Each row comes from the steps of one walk. Every step used is in the known rows, and no mark comes twice. Write the walk behind each row, first mark first.
(in the rows, 128 means zero)
Known rows:
T H: [103 137  94 133 120 108 152 128 146 131  92 162  99 147 114  92 162 150
 145 154 132 144 135 136 118 101 156  97 106  98 123 135 138 144 153  74
  97 168 115 141 112 139]
T Q E R: [120 114 126 109 101  88 125 137 131 140 117 113 140 114 141 140 114 127
 180 101 144 115 133 124 152 120 122 158 112 107 110 107 112 141 137 137
 183 139 135 150 176 112]
R E Q V M: [163 114 128 129 173 176 154 136 154 167 139  85 112  54 117 177 122 140
 154 125 142 109 149 140 136 102  67 128 136 140 108  83 121  97 147 128
 142  78  96 100  42 143]
M L K: [150 142 126 129  82 177 171 109  98  72 109 177 154 135 115 102 132 127
 107 141  80 172  98 104 140 133 157 132 119  86 117 151 156 151 152 123
 128 179 197 111  99 128]
U K L: [163 143 137 125 110 153 153 133 137 138 126 136 120 155  92 104 156 141
 129 155  91 120 110 119 139 153 163  89 107 121  97 125 115 183 205 145
 123 159 173 196 158 115]
L K W: [ 87 142 122 170 109 147 124 120 103 104 135 110 105 108 127  86  96 164
 128 163 122 160 134 104  83 158 121  96 119  80 139 135 126 150 135 102
  98 167 160 121 132 124]
V Q: [142 135 119  92 123 101 159 119 162 141 121 161 111 163 111 157 165 160
 133 119 106 125 139 102 122 121 143 124 115 124 153 137 106 128 137 120
 106 158 110 112 128 110]
H W: [138 142 142 137 115  93 136 144 155 123  92 117 139 131 112 119 126 128
 123 156 108  83 129  86 102 163 163  88 122 139 145  99 103 139 148  70
  99 161 137 110 138 110]
Q E: [132 127 137 108 107 118 126 140 142 138 122 129  97 137 145 116 130 107
 148 151 121 143 130 112 165 124 145 125 105 123 111  99 108 142 143 121
 129 136 166 141 143 126]
K W H B Q T: [ 65  97 101 143 151  84  39 108 107 129 140 100 103 164 158 132 102 119
  87 100 177 114 165 146  90 147 120 126 124 153 147 132 118  97  93 127
 147 111  95 103 140 135]
J D: [104 133 150 140 111  92 141 120 175  86  89 108 145 154 103 115 178 134
 150 136  77 154 119 113 138 130 149 160 138 126 148 128 118 154 136  94
 109 129 129 124 173 109]
R E Q B H: [163 148 133 130 125 152 114 149 133 112 157 104 108 123 133 144 113 118
 107 175 154 128 123 141 123 100  75 143 148 137  97 185 102 109 120 132
 148  91  90 165  96 159]
R E Q T H W: [159 130 127 149 133  72 136 116 129 138  63  68 123  86 130 120 138 147
 154 153 172  92 151 155  75 110 127  59 105 149 102  62 143  51 134  97
 124 149  67 102  57 127]
W H B Q: [ 95  97 109 104 141 112  97 125 148 129 145 151 133 169 140 126 121  93
 103 128 146 127 173 137 117 143 124 184 142 152 143 166 113 123  97 108
 143 102 127 115 128 140]
U M: [154 166 175 150 152 139 146 133 148 115 126 109 123 122  96 116 143 118
 129 138  71 109 142  99 192 146 145  99 129 121 131 114 102 170 168 117
  97 158 125 172 174 149]
D U C: [101 127 132  78 125  89 170 160 132 145 146 205 160 170  96 101 203 125
  77 117  97 174  81  95 175 156 172 131 128 120 120 126 166 167 210 190
  97 142 162 146 200 108]
H B R: [111  97 153 151 168 142 125 119 129 158 134 129 156 130 164 156 118 125
 151 119 135 107  94 130 120 128 136 116 134 142 171 125 139 141  87 142
 100 118 136 133 186 129]
L M: [104 137 151 136 116 134 136 112 135 122 145 127 148 121 113 106 152 160
 141 123  78 109 155 109 169 155 143  95 166 133 122 127  84 173 180 115
  90 122 164 129 144 131]
E Q: [128 124 157 135 118 130 170 125 146 129 102 132 155 116  82 158 131 110
 122 114 103 102 128 115 111 146 128 119 125 118 107 110  96 124 141 120
 110 125 118 133 119 156]
W H B R: [ 81  91 128 127 145 113 105 135 139 155 130 157 150 166 145 126 118  82
 136 125 129 107 123 140 125 128 120 146 130 138 151 134 140 136  75 135
 125 117 139 142 168 132]
D J: [110 141 144 143 106  74 156 126 160 108  98 152 125 132  93 113 177 123
 124 126  96 164 123  90 137 128 173  94 162 135 104 119 122 161 166 101
  72 126 135 153 160 123]
R E Q V M L: [195 127 118 105 129 208 161 127 124 129 124 110 123  66 107 176 107 114
 133 109 135 111 129 151 150  97  79 153 122 145  96  77 146  99 141 141
 179  97 121  91  16 142]
Q V M L K W H B: [123 114  37 150 134 192  74 138  73 114 149 136 123 119 143  88  83 106
  87 135 125 139 147 130  77 119  55 157 121 114 135 151 138 132 101  93
 170 146 181  86  76  93]
Q B: [133 146 123 156 149 127 113 143 147 131 125 152 112 165 110 138 150 144
  89 145 107 125 102  87 148 103 125 103 122 121 123 156  99 152 135 109
 108 130  97 145 169 146]
C U: [127 125 171 130 153 118 163 154 168 129 138 135 146 187 118 147 150 140
 152 131  79 139 114 107 159 149 193 121 132 124 143 138 163 176 163 119
  96 165 117 126 144 136]
M L K W H B: [108 117  81 150  81 152  86 125  76  75 135 144 140 152 127  61  79  83
  86 157 112 154 148 119  70 143  77 161 112 108 123 154 138 151  90  88
 161 176 193 121 112 107]
K L: [133 135 130 120 117 132 152 121 147 139 136 123 131 144  94 131 142 125
 141 135 101 136  86 112 121 130 168  74  95 119 137 100  98 165 170 105
 136 151 157 160 124 154]
Q T H B: [127 103  81 177 173  88 108  90 134 142  83 132 126 153 163 120 191 159
 128 133 134 130 127 127  97  81 148  52 115 136 145 138 132 109 148  91
  96 171  98 130 142 127]
T Q: [129 120 125  93 144  91 143 125 141 111 122 142 128 165 115 133 167 154
 145 125 109 142 125  93 139 122 144 137 125  94 134 131 136 119 159  87
 130 176 126 135 159 128]
M L: [147 135 129 111  83 149 159 118 131  89  93 172 135 159 101 122 133 105
 102 118  85 130  97 113 161 126 162 132 107 117 120 115 140 160 149 112
 141 167 165 131 113 138]
C U D J: [151 143 210 132 128  77 200 142 193 115 143 109 157 149  79  91 189 110
 129 101  50 170 120 105 187 128 207 136 192 159 111 119 191 193 151 134
  60 103 133 159 189  95]
D U K L M: [150 149 151 100  83 129 154 132  91 124 191 163 163  99  83  65 180 123
 118  95  57 144 124 114 180 195 174 107 153 136  89 110 103 186 231 192
 110 130 218 201 196 111]
Q T H: [107 130  93 153 141  86 133 101 142 133  69 145 102 161 132 114 195 172
 137 130 130 140 113 136 134  87 184  49 101 109 126 117 146 111 172 106
  94 175  93 131 114 144]
V M: [155 114 112 113 140 162 160 123 160 147 130 146 130 122 110 156 149 127
 142  94  95 110 129 127 160 145 152 122 143 132 139 113  98 172 127  76
  94 153 122 120 112 121]
R E Q T H: [139 123 124 150 144 100 150  94 128 137  84  97 104 100 126 131 160 153
 157 138 164 137 143 165 115  77 118  75 106 126  91  86 153  69 147 133
 129 136  65 129  58 161]
H B Q V M: [142  98  97 123 208 175 105 124 137 174 163 113 127  97 180 191 122 159
 123  99 159 117 147 132 115 121 119 145 158 164 169 154 118 111 121 114
 127  71 109  68 107 119]
H B: [132 100 126 164 158 129 126 117 153 131 121 129 144 140 138 135 145 123
 118 150  99 116 135  91 105 128 120 111 135 144 151 143 104 157 135  86
 100 147 141 135 164 124]
K W H B: [ 76 108  93 157 125  94  64 139 132 124 136 118 105 162 119  88  97  87
 102 153 128 109 168 119  77 142  79 137 113 135 141 127  96 155  97  70
 130 150 135 149 156 121]
B Q V M L K: [155 137  93  88 132 225 150 117  82 116 150 161 135  96 152 155 110 165
 111  93 141 166 112 145 149 127 154 164 145 108 133 167 172 106 133 150
 158  98 171  44  43 124]
M L K W H B R: [ 81 114 103 139  93 164  88 122  51 101 146 147 148 138 153  78  51  84
 116 123 151 146 109 157  85 144  93 164 115 105 141 140 174 130  43 145
 160 152 191 120 134 109]
W H: [ 87 120 113 110 103  97 129 140 173 117 107 170 118 193  90 100 151  89
 110 146  94 125 146 110 151 134 141 140 112 110 115 136 117 153 146  94
 127 146 140 150 121 145]
J D U M: [138 163 194 128 120  79 154 139 140  69 129 121 162 104  78  89 190  80
 130  89  38 182 123 103 208 161 161 177 151 131 145 103 126 158 151 146
  96 136 138 179 231 127]

Which walk is each row?
[171 176 181 126  77 127 176 123  81  15 125 155 195  92  84  58 170  73
 109  92  25 223 102 103 203 157 159 207 148 102 132 130 169 155 139 167
 126 166 197 153 194 112]
J D U M L K
[127 130 152 154 154 137 144 136 153 142 121  81 103  78 112 156 125 147
 139 170 142 123 141 110 120  94  74 116 109 123 102  91 133  79 179 152
 151  73 106 119  66 161]
R E Q V
[136 126 155 138 145  82 136 118 105 169  76  75 139  69 155 138 105 150
 183 120 213  83 112 191  87 110 141  62 107 146 117  48 180  33  89 153
 126 120  65  99  77 132]
B R E Q T H W
[147 142 141 151 142 132 126 140 134 141 119 138 144 130  85 165 131 125
  85 121 113 101 112 102 111 115  94 119 131 118 101 143  77 117 112 129
 117 107  78 142 147 160]
E Q B
[104 131 155 117  95  54 158 130 152  71 115 153 162 134  91 100 195  95
 128  94  63 195  99 101 160 146 170 187 139 124 154 110 142 149 142 127
 103 127 149 141 196 118]
J D U
[ 86 145  89 126  47 145 113 132  84  64 120 163 117 160  96  51  84  94
  89 148 109 162 134 129 109 153 114 154 101  78 107 140 148 152 113 104
 162 183 192 124  89 124]
M L K W H
[149 141 146  96 167 128 119 130 132 174 175 131  82 144 156 171 117 175
 163 132 178 134  99 139 150  71  85 144 123 142 151 131 154  88  64 188
 134  97  62 124 134 119]
V Q B R E
[175 173  86  89 119  90  90 168 141 127 139 144 112 182 143 138 140 159
  86 154 135  85 118 100  74 131 134 118 135 147 160 208  76 108 108 100
 121 156  92 119 141  74]
V Q B H W
[125 120 195 118 135 148 173 123 128 153 139  97 139  78 128 164  85 121
 181 123 166 112 111 169 141 125 108 138 130 131 114  71 155  92  89 181
 133  88 104 132 100 163]
B R E Q
[132 154  98 131 123 136  98 153 140 111 141 152 107 183 137 125 149 136
  84 162 118 131  91 110 140 110 137 115 143 116 133 216  98 154 144 109
 122 131 117 166 157 142]
Q B H
[162 165 124 135 110 117  97 174 125 118 120 115 160 130 117 142 106 108
  70 151 132  63 108 115  65 153 121 114 146 138 117 179  66 107 105  96
 123 121  97 134 135 122]
E Q B H W
[ 57 136  94 146  91 120 103 139 113  99 136 136 103 148 105  54 101 118
 111 169 119 158 158 116  92 157 107 134 111  75 122 146 130 148 122  93
 119 168 165 134 114 128]
L K W H
[158 134 117  64 109 100 137 139 143 156 130 143  87 151 147 142 146 131
 158 130 132 139 148 119 143 111 135 145 101 130 130 114  97 115 121 146
 134 145 138 118 130  92]
V Q E
[ 89 109 107 140  76 129  43 156  99 157 154  98  95 110 164  92  27  89
 122 126 205  76 218 181 104 183  73 212 132 159  88 151 105 163  84 180
 191  82 143 164 182  72]
U K W H B Q E R
[132 151 121 114  91 103 123 158 153  98 107 118 134 147 140 107 122 121
 114 169 116  92 119 114  96 174 179 100 136 135 152 161 103 146 155  70
 109 162 156 131 126 106]
B H W
[166 141 158 155 147 140 127 135 143 134 143 103 112 105 102 156 116 129
 117 156 141 121 133 115 131  94  61 133 134 137  92 121 103 103 115 136
 139  90  71 146 109 162]
R E Q B
[118 136 106 117 136  64 113 112 123 137  77 118 123 132 160 124 143 177
 127 116 192 107 134 155  92 133 210  67 117 141 143 116 147  67 133 100
 113 140  83  74  94 120]
B Q T H W
[112 119 177 121 140 146 151 123 140 146 143 108 103 110 152 141 102 142
 186 144 160 140 103 152 172 115 133 122 125 131 139  86 177 124 112 163
 124 105 125 141 118 151]
B R E
[134 104  64  98 100 200  90 116  59  99 174 147 138 112 159 104  52  86
  94  86 161 147 171 181  84 171  92 215 156 136 139 164 133 139  32  93
 174 140 167  67  70  97]
V M L K W H B Q
[128 107 196 143 162 128 153  96 120 157 114  81 141  91 144 189 117 139
 168  93 167 109  91 163 150 112 126  86 121 138 117  60 167  65 110 213
 124  92  84 122 106 172]
B R E Q T
[142 121  70 135 152 226  87 115  45 118 177 106 122  69 185 142  58 164
 100 102 174 152 137 148  71 138  88 161 147 131 159 160 153 108  89 122
 167 105 159  39  75  97]
H B Q V M L K W
[109 123 134 151  85 123 132 137 154 152 106 118 130  96 133 135  95 108
 160 119 134  95 134 131 159 134 138 128 109 132 111 104  92 181 140 149
 152 113 142 155 156 124]
Q E R
[127  99 143 145 160 138 145 115 104 175 131  99 135  63 166 136  97 121
 197 145 205 121 137 200  78  86  71 134 131 143 128 101 167  78  59 136
 132  98  85 135 101 146]
T H B R E Q
[140 110 153 114 181 189 155 136 128 194 153  86 123  44 142 196  91 141
 184  97 177 103 109 177 143 104  83 134 139 135 125  65 159  76 100 183
 139  52  89  98  62 148]
B R E Q V M
[116  95 135 145 122 136 100 121 130 163 144 101 146  80 189 165  62 111
 154 101 185  97 160 152 120 142 116 170 142 168 135 138  97 150  87 161
 172  64 132 119 159 119]
H B Q E R
[144  99 103 121 198  92 118  82 116 187 128 107  95 129 209 157 162 192
 199 124 208 138 121 182 103  49 110  92 113 155 168 112 186  50  79 173
 120 134  58 104 111 102]
V Q T H B R E
[145 133 111 116 168  93 103 143 127 118 139 149 119 183 117 138 168 161
 106 131 117 139 106  80 142  89 110 139 129  99 126 163 118 109 132  95
 140 157  91 143 189 133]
T Q B
[143 127 117 114 152  83 140  90 151 142  96 143 113 175 124 180 197 180
 123  91 104 114 115  98 137 112 165  77 107 128 152 120 116  95 158 155
  98 162  88 101 129 113]
V Q T
[144 105  57  97 147 206 103 123  83 118 158 169 150 125 166 131 105 109
  87 106 141 159 150 149 115 119 102 202 145 131 135 194 161 100  93 130
 181  95 177  56  47 108]
W H B Q V M L K
[124 144 145 121 107 141 136 107 126 137 169 104 159 119 104 104 148 150
 155 114  82 118 122 121 142 151 154  62 145 136 125 104  67 180 190 117
 126 121 186 151 134 141]
K L M
[146 151 117 133 116 144 115 152 127 115 137 142 140 151 112 153 130 113
  75 135 124 108  99 126 107 120 110 130 150 118 108 205  77 125 122 133
 129 113 100 160 133 155]
E Q B H
[190 172 167 145 108 195 171 118  88  63 121 141 151 110 104  88 124 113
 109 140  53 154 119 106 188 146 146 124 127  94 113 145 145 159 158 143
 121 188 185 148 134 135]
U M L K
[129 138 164 144 165 147 111 139 129 153 159 116  94 129 156 148 104 151
 152 149 170 136  83 138 173  85 102 123 131 135 130 114 163 117  88 168
 131  85  88 150 146 148]
Q B R E
[ 89 139 131 121 154 132 119 135 141 141 136 130  96 133 140 159 127 179
 113 134 157 138 123 111 139 119 154 124 120 119 145 144 142  96 175 155
 137  68 118  91 103 157]
B Q V
[ 97 119 147 118  84 132 127 129 136 152 133 115 129  89 158 159  68 121
 160  90 180 110 146 161 158 150 154 164 125 140 121 119 103 153 112 175
 172  68 129 122 136 131]
B Q E R
[ 98  88 108 128 165  95  81 103 142 133 125 139 140 183 160 151 148 111
  88 101 142 120 151 132 131 132 149 132 135 156 139 155 125  91 111 139
 139 105 109 104 124 142]
W H B Q T
[112  99 151 146 124 147  84 146  93 155 156  83 108  98 133  97  44  84
 147 153 190  78 185 190  86 157  28 183 136 153  85 104 155 107  61 186
 150  94 119 177 147 108]
U K W H B R E Q
